Every row comes from one small tree of marks. The marks that hang from a mark follow it in brackets, in alphabetical order. Every link used is in the known rows. Which tree was each row made from?
Known rows:
godi(vapep(nefe sitepef)): [-19.0  37.8   2.3  -1.6   2.6  20.0  24.9  10.1 -22.4 -10.5 -19.5 -16.2
  11.1 -14.9  38.3  -0.2   5.1  -6.4  16.9  -1.1  25.0]
nefe(sela vapep(zope)): [ 28.8  18.6  37.3   2.9   3.3   0.5  -8.8   7.3  25.2   2.0   9.7   5.5
  45.5 -15.1  -6.3   1.0  31.1 -15.2 -27.3  -5.1 -55.0]
zope(sela): [  9.4  -8.8   0.1  45.5  -3.7  -7.2  11.2  14.9  -4.0  27.6   7.2 -11.9
   7.5 -23.2 -19.4  11.0 -42.4  13.1  30.2   5.9  42.9]
sela(nefe(vapep(romi sitepef zope))): [ 22.1 -26.7 -25.2 -41.0   8.6  -6.2 -19.5  -6.7 -13.8   9.2 -12.0   9.8
 -29.6  26.7 -17.9  -1.6   8.3   2.3 -12.8 -23.3 -33.4]
godi(vapep(nefe(sela) romi zope)): [-15.0  68.0  51.6  17.7  -5.7 -16.3 -39.8  21.8 -16.7 -21.7  25.9   8.4
  13.9 -42.5  14.2  -9.8 -22.5 -23.8 -27.5 -15.6  -7.3]
romi(vapep(nefe(sela) sitepef zope)): [-19.1  67.6  33.7 -33.3   7.6  -3.7  25.6 -21.5  47.4 -23.3   5.9   4.4
  12.9  17.7  48.5 -26.8  32.1 -12.2 -42.3  38.9 -30.4]
nefe(sela vapep(romi sitepef)): [ -1.4   7.2  -7.4  -9.7  -4.7  -6.8  13.8  -4.7  -4.1 -19.6  27.4  13.2
  18.8 -16.1   4.5  -4.2   8.3   3.9 -33.5 -27.5 -23.4]
mopal(metip(vapep)): [ 21.2 -21.9 -16.5  34.8 -21.5  48.4  24.2 -11.2 -12.7 -24.6   1.6  -0.8
  -2.8 -22.3   2.2 -12.3  47.2  -3.6   2.4 -15.9  11.5]
mopal(metip(vapep(nefe))): [ -4.6 -10.5  -1.2  32.5 -18.7  32.0  19.1 -29.1  -3.3 -36.6   4.8 -26.5
  10.0 -43.4   9.5 -22.7  27.3  -2.7  -4.0 -18.2  22.4]
vapep(nefe sitepef): [-14.5   6.1   9.0  -8.6  -4.7   3.5  44.9  -9.7  -0.6 -13.1 -14.5 -32.9
  -8.5 -23.1  26.1 -13.9  -4.9   6.7   3.9  -0.9  25.6]
sela(nefe): [ 45.8 -14.1  -9.4   8.5  -7.8   6.0   6.8  -0.3 -27.5  27.1  -8.1   4.0
 -46.4   2.0 -39.9  -8.8   2.4   2.0  10.6  -7.6  16.2]
zope(sela(nefe)): [ 24.8 -32.2 -16.4  28.2  -4.6 -11.3 -14.3  11.4 -11.9  41.3   6.0   9.1
 -20.6  14.2 -54.3  14.3 -36.5  12.7  35.0   9.2  31.0]
metip(vapep(romi zope)): [ 14.0  -4.8  11.7  20.5  -1.1   1.9 -19.5  -7.6 -31.0  -1.5   4.5 -12.9
 -55.4 -37.6 -11.5 -17.1   8.4  -9.0 -25.3 -34.0  18.2]
sela(nefe(vapep(romi sitepef))): [ 18.7 -32.3 -46.2 -26.0   2.1  -3.5  -0.4 -18.3 -33.0  11.9  -2.4   4.8
 -32.9  11.9 -24.1  -6.8  -0.4  13.7  -6.3 -35.2  -2.5]
vapep(nefe(sela) sitepef): [-21.5  21.7  30.7 -10.4 -11.7  -3.4  31.3  -1.5  19.9 -30.8  13.1   0.1
  16.7 -10.4  19.7 -10.5  11.4  -3.5 -17.8   8.7  -2.4]
metip(vapep(nefe sitepef zope(sela))): [-37.3 -27.7  10.9   3.5   7.1  -6.8 -14.1  -4.4  27.5  -4.4  -8.6 -20.5
   3.3   6.3  10.4  13.8   0.5  -1.7  12.2  18.3  12.8]
godi(vapep(zope(sela(nefe)))): [ 22.8  -0.1   0.2  19.7   9.6   1.7 -54.9  42.9 -16.9  43.1 -11.9  31.6
  -1.5  33.8 -34.4  31.6 -19.3 -11.3  43.0  22.0  -0.8]
nefe(sela vapep): [ 27.1  15.3  16.0  19.4  -4.7   3.7  11.6  -4.8   9.5   4.7  22.7  -0.2
  40.8 -31.5 -15.6  -5.9  22.1  -3.4 -21.8 -18.7 -24.9]

Write each row's tree:
[  5.4  -9.4 -13.5 -12.1  13.2   9.3 -38.9  45.3  -7.4  26.5 -23.7  44.9
   0.0  66.2 -11.6  43.0   1.2  -9.5  44.7  35.4 -15.7] : godi(vapep(sitepef zope(sela(nefe))))
[ 10.1   0.9 -28.7 -29.4  17.2  -4.9  -4.1  -6.7  24.1  32.0 -16.1  27.1
 -22.8  76.4  -3.1   6.6   3.0   6.0  12.9  52.2  -8.4] : romi(vapep(sitepef zope(sela(nefe))))
[-20.5  64.6  11.5 -17.7   0.9  -3.2  46.5 -34.5  30.9 -20.9  17.0  -2.0
  10.1   2.6  41.7 -32.1  22.6   0.3 -36.8  26.8   0.2] : romi(vapep(nefe(sela) sitepef))
[-28.4  37.8  22.3  38.4   5.6 -27.6 -47.2  25.3 -23.6   9.4  10.3 -17.4
  16.0 -42.6   4.5   8.1 -76.2  -4.4  18.9  -8.2  36.5] : godi(vapep(nefe romi zope(sela)))
[  9.4 -40.0 -10.1 -21.6   4.0  -6.4 -19.3  26.2  14.9  22.9 -17.1  29.1
 -15.1  60.4 -23.5  27.8  -7.2   4.3  30.7  35.9 -13.0] : vapep(sitepef zope(sela(nefe)))
[ 19.2  20.6  29.0   9.2  -3.2 -17.6 -23.7   0.7   2.8  -5.0  27.5   5.6
  20.8 -35.4 -11.1 -10.5  -1.5  -9.4 -40.9 -29.0 -37.9] : nefe(sela vapep(romi zope))
[-31.6  -4.9  20.4  -3.3   5.9 -17.0   2.5  11.9  31.5  -2.3 -13.8 -20.6
  19.1   2.6  19.3  14.8 -34.8   6.8  20.7  27.6   8.3] : vapep(nefe sitepef zope(sela))
[ 30.9 -35.1 -38.5 -28.7   8.1  13.9  12.8 -14.7  -9.8  20.6 -19.7   4.1
 -11.9  32.2 -20.9   3.0  32.4   7.6   6.7 -12.1 -20.0] : sela(nefe(vapep(sitepef)))
[-21.6 -14.6  -4.5   0.0  -1.0  13.8  24.7 -26.7  -5.0 -16.2  -9.1 -32.2
 -27.2 -20.7  16.9 -14.0  30.2   0.0  -7.7 -13.1  28.6] : metip(vapep(nefe sitepef))
[-42.2  -3.5  12.5   0.8  -1.2 -36.6 -12.6   8.6   8.2  -9.7   5.2 -20.7
  -2.5 -15.3  14.6   4.5 -66.7  11.3   7.9   2.5  24.9] : vapep(nefe romi sitepef zope(sela))
[  0.5  10.4  14.0 -23.1   0.5  -9.4  -7.2   5.5  12.3 -21.8  17.0  18.8
  22.6   0.0  11.6   2.4  17.6  -6.8 -40.8 -16.2 -51.4] : nefe(sela vapep(romi sitepef zope))
[-21.9 -22.2 -16.7  -0.8 -16.5  40.0  36.2 -25.7   6.2 -51.9  -6.4 -13.1
   9.7  -9.9  32.9 -13.0  45.5   0.2  -1.4  -3.1   8.6] : mopal(metip(vapep(nefe sitepef)))
[ -1.3 -37.8 -17.5 -16.6   0.8 -24.6 -33.6  21.3  -8.1  13.5   0.6  27.1
 -39.6  42.3 -29.5  19.5 -40.8  10.5  15.8  10.7   4.0] : vapep(romi sitepef zope(sela(nefe)))
[-13.0 -22.4 -15.6  -1.6  11.0 -19.7 -15.0   8.2   9.7  10.8   0.9  -6.6
  22.7   1.0   2.0  19.4 -36.6  13.4   8.1  -9.9 -10.2] : nefe(vapep(romi sitepef zope(sela)))
[ 37.2 -20.3 -31.8   5.5  -0.2 -11.8 -15.9 -22.8 -42.4  28.3  10.0  -9.8
 -32.4 -20.7 -48.4 -17.6 -21.2  10.6  -7.4 -48.1   9.0] : sela(nefe(vapep(romi)))
[-35.8  55.8  17.2   0.7  -9.5  -5.9  -2.6  13.4 -24.6 -35.9  27.2  16.9
  12.0 -24.0  27.9  -6.6 -11.4  -9.4 -18.7 -14.6  11.0] : godi(vapep(nefe(sela) romi sitepef))
[ -1.6 -25.4  -8.2  -6.6  15.3   0.2  -0.7  12.7  29.1  17.9 -16.0  -6.6
  44.3  19.8   5.2  28.5  -3.6   6.6  20.6  13.9 -25.1] : nefe(vapep(sitepef zope(sela)))
[-27.8  -1.3  21.3  -2.9 -10.2   4.7  13.5 -17.2  17.5 -35.1  19.6   0.9
  -3.1 -11.8  10.8 -10.3  44.6 -11.7 -30.4  -1.0   0.8] : metip(vapep(nefe(sela) sitepef))
[-17.7  40.7  22.3 -16.6   9.9  19.0   4.8  22.2  -5.6 -12.2 -33.7  -8.8
  11.6   0.1  46.2   5.7  15.6 -17.5  11.1  11.6  -7.0] : godi(vapep(nefe sitepef zope))
[ 28.6 -29.4   5.2  12.3   1.4 -15.0 -33.8  22.0   4.5  40.9  -6.6  15.5
 -18.9  27.4 -47.4  19.1 -27.6   1.8  28.6  21.0   1.4] : vapep(zope(sela(nefe)))
[-16.1  48.9 -12.4 -15.7   9.1   6.8  59.5 -44.7   9.2  -3.8 -13.0 -34.1
 -13.1  -6.3  47.8 -36.9   8.8  10.8 -13.9  16.5  28.9] : romi(vapep(nefe sitepef))
[  3.9 -32.5 -29.0   2.4 -18.8  56.1  41.1  -7.6  -2.3 -42.1 -10.2  12.1
  -1.2  10.4  23.6  -0.7  66.0  -1.3   3.3  -0.6  -1.6] : mopal(metip(vapep(sitepef)))
[ 29.8 -41.8 -31.6  22.1   5.4 -12.1 -22.6  -5.2  -3.1  50.7   3.6  -3.9
  14.2   8.8 -57.6  14.4 -26.2  14.7  28.9  -6.9   7.4] : zope(sela(nefe(vapep)))
